What can hang from each mark:
Y: B
L: H
H: D J P
Q: C N
X: N P
D: B H
N: X
P: X
B: D
F: C
C: F Q

Every row comes from one small tree of marks. Brackets hold a mark, then the marks that hang from it, in alphabetical order. Every link used is in the known rows. Which tree was each row made from?
Known rows:
{Y {B {D H}}}: [-32  -2   0  44  78 -28  24 -21 -25 -10 -11 -66  11  13  23  -4 -20  14
   4 -53  -1  25  -5]
{L {H {P X}}}: [-16  -6   9  20  20 -20  34 -21 -76  13 -28  23  33  33  -5  22 -31  26
   0 -33  20 -21 -20]
{Y {B {D {H J P}}}}: [-38  27   2  21  70 -32  25   4 -57   6 -14 -44  11  16  26   7 -22  23
  -1 -65 -15  26 -12]
{C F {Q {N {X P}}}}: [ 41 -18  29  69  75 -21  13 -15 -27  46  -7 -42  28  46   9   2 -22  21
  -1   1  -9   2 -15]
{B {D {H J {P X}}}}: [-18  31  30  14  60 -13 -10 -22 -69   9 -37  -6   8  27  31  17 -63  36
  -7 -21  -7  28 -30]
{C {Q N}}: [-32 -22  34  75  55 -24  39 -34 -34  14  -3 -48  30  22   0  28   7 -13
  -1 -15  12   1 -35]
{Y {B D}}: [-44 -11   2  42  51 -36  30 -28 -25  -6  -9 -48  35  19  25  15  10  12
 -16 -65   3  13   1]
{C F {Q {N X}}}: [ 10 -30  38  88  93  -5  18 -31 -33  33  -3 -65  29  51  12  17 -13  -2
  -9   8  -2  -4 -17]
{F {C {Q {N {X P}}}}}: [ 35 -23  26  56  51 -35  17  -5 -17  32 -11 -26  36  59 -34  10 -15  21
  11 -11  13  16  -7]
{F C}: [-36 -21  10  27  28 -28   5 -42  -7  -6 -29  -7  38  54 -30  38 -10 -16
  -6 -25  26  -8 -20]
{D B H}: [-23  10  16  49  57 -12  38 -41 -20 -27 -19 -49  -2  36  -5  -2  -3 -26
  25 -21  -1   8 -25]
{B {D H}}: [-18  -6  18  43  70 -26  14 -37 -24  -4 -21 -38  16  25  15   7 -27  11
 -20 -32   2  20 -14]
{H D J {P X}}: [-34  16  30 -23  24 -13   3  -3 -64  -1  -6  15  25  21   2  52 -38  28
   0 -30  23  -2 -51]
{P X}: [-37  -7  23  38  25 -11   3 -58 -36  -6 -33  -6  30  42  12  23 -31  15
  12  -8  22  -4 -31]
{L H}: [-32 -12   7  45  30 -34  64 -14 -52  -4 -19 -12  33  42 -28  15  13   2
 -15 -31  31 -34 -19]
{C F Q}: [-17 -22  16  42  55 -26   5 -46 -32  21   9 -36  34  25  26  41 -26 -21
  -6  -2 -28 -19 -33]
{F {C Q}}: [-24 -25  15  32  30 -40   9 -35 -21  10   6 -21  42  39 -17  45 -18 -20
   3 -12  -6  -4 -26]
{N {X P}}: [ 12  -8  11  46  27 -37  26 -24 -18  24 -16   5  35  67 -17  -1  -8  48
  -5 -33   5  -9   1]
{X N P}: [  4   8  28  50  11 -36  17  -6 -16  -3 -25   5  31  37 -10  20  12  30
  19 -38  11 -14 -22]
{D {H {P X}}}: [-16   1  15  18  47  -4  -7 -50 -44  10 -29   5  10  30  16  14 -74  24
  22 -18   2  12 -28]
{Q C {N {X P}}}: [ 24 -18  33  68  52 -24  48 -24 -24  49 -36 -11  42  71 -35 -28   9  26
 -19 -39  46   8   5]
{L {H D P}}: [-13 -20   5 -11  27 -35  58  17 -56   7  14  12  34  10 -32  43  -1  13
 -27 -67  31 -28 -26]
{D B {H J}}: [-38  43  26  42  57 -13  45 -16 -47 -34 -27 -54  -9  46 -11   0   8 -21
  28 -10   0   4 -40]

Which tree is each row?
[ -3   1  20  20  60 -10 -15 -44 -46  15 -29  -3  14  15  37  14 -73  32
  -6 -32  -9  32 -13]
{B {D {H {P X}}}}
[ -5  41  59   1  26   1  14  21 -61 -34  -6 -12   5  21   1  53   7  12
  39 -34  14   2 -54]
{H {D B} J {P {X N}}}
[ 11 -33  43  84  94   4  29 -47 -25  44 -35 -44  39  75 -12  -8  -1 -10
 -35 -17  43  -6   0]
{Q {C F} {N X}}
[  5 -34  38  76  69 -19  21 -24 -21  19  -8 -48  35  65 -32  24  -3  -3
   0  -7  20  11 -12]
{F {C {Q {N X}}}}
[-22  32  34 -22  23  -7  18  -1 -63 -24  -5  -5  10  21   5  47 -14   3
  18 -30  13   7 -53]
{H {D B} J {P X}}
[-19 -30  30  54  54 -25  18 -28 -19   9 -15 -42  35  30 -23  39  -2 -27
   4 -11  21   9 -31]
{F {C {Q N}}}
[-40  10  18 -18  27 -31  25   9 -49   0   9   8  30  20 -15  56  -5  12
 -20 -54  17 -11 -42]
{H D J P}
[-16 -25  30  71  78 -11  15 -37 -29  23 -11 -58  29  20  20  33 -12 -26
  -6   2   0  -5 -38]
{C F {Q N}}
[ -5 -31  45  90  71  -7  54 -42 -27  34 -29 -34  43  74 -33 -14  19   3
 -30 -35  52   2   5]
{Q C {N X}}
[-13  39  54  37  45   1  -6  -2 -72  -8 -40  -5  -1  39  10  21 -41  34
  45 -12   5   2 -46]
{D {H J {P {X N}}}}
[-12  -5   7  27  64 -27   7 -34 -27  18 -13  -9  18  14  18  17 -40  15
 -30 -57 -16  24  -5]
{B {D {H P}}}
[ -5 -27  41  94  71 -20  43 -28 -35  24   5 -54  30  51 -10  13   7  12
  -3  -9  12   3 -14]
{C {Q {N X}}}
[-28  42  18  23  49 -13  39 -13 -52 -12 -19 -25  -5  37  -4  12  -4 -16
  19 -33 -12   9 -32]
{D B {H J P}}
[-17   3   4  21  67 -14  -5 -29 -47   7 -20 -33  13   5  47   3 -67  37
  18 -51 -12  39  -4]
{Y {B {D {H {P X}}}}}
[-30  27  20 -17  30 -22  44   9 -45 -19  14  -9  17  21 -12  49  20 -12
  -3 -56   6  -1 -42]
{H {D B} J P}
[-35  25  26  38  69 -26  20 -15 -49 -10 -30 -41   9  35  10   7 -19  14
 -19 -24   3  13 -30]
{B {D {H J}}}
[  1   9  42  43  46   1 -14 -26 -45  -3 -32  -2   7  29  15  21 -53  30
  44 -22   3   7 -31]
{D {H {P {X N}}}}
[-30  33  27  12  44  -5  -3 -27 -71   4 -36   1   4  40  11  16 -63  26
  26  -8   5   5 -43]
{D {H J {P X}}}
[-16  -4  11 -11  28 -22  37 -14 -21 -12  19  -6  21  10  -8  48  10 -17
  -5 -66   3   2 -25]
{H {D B} P}
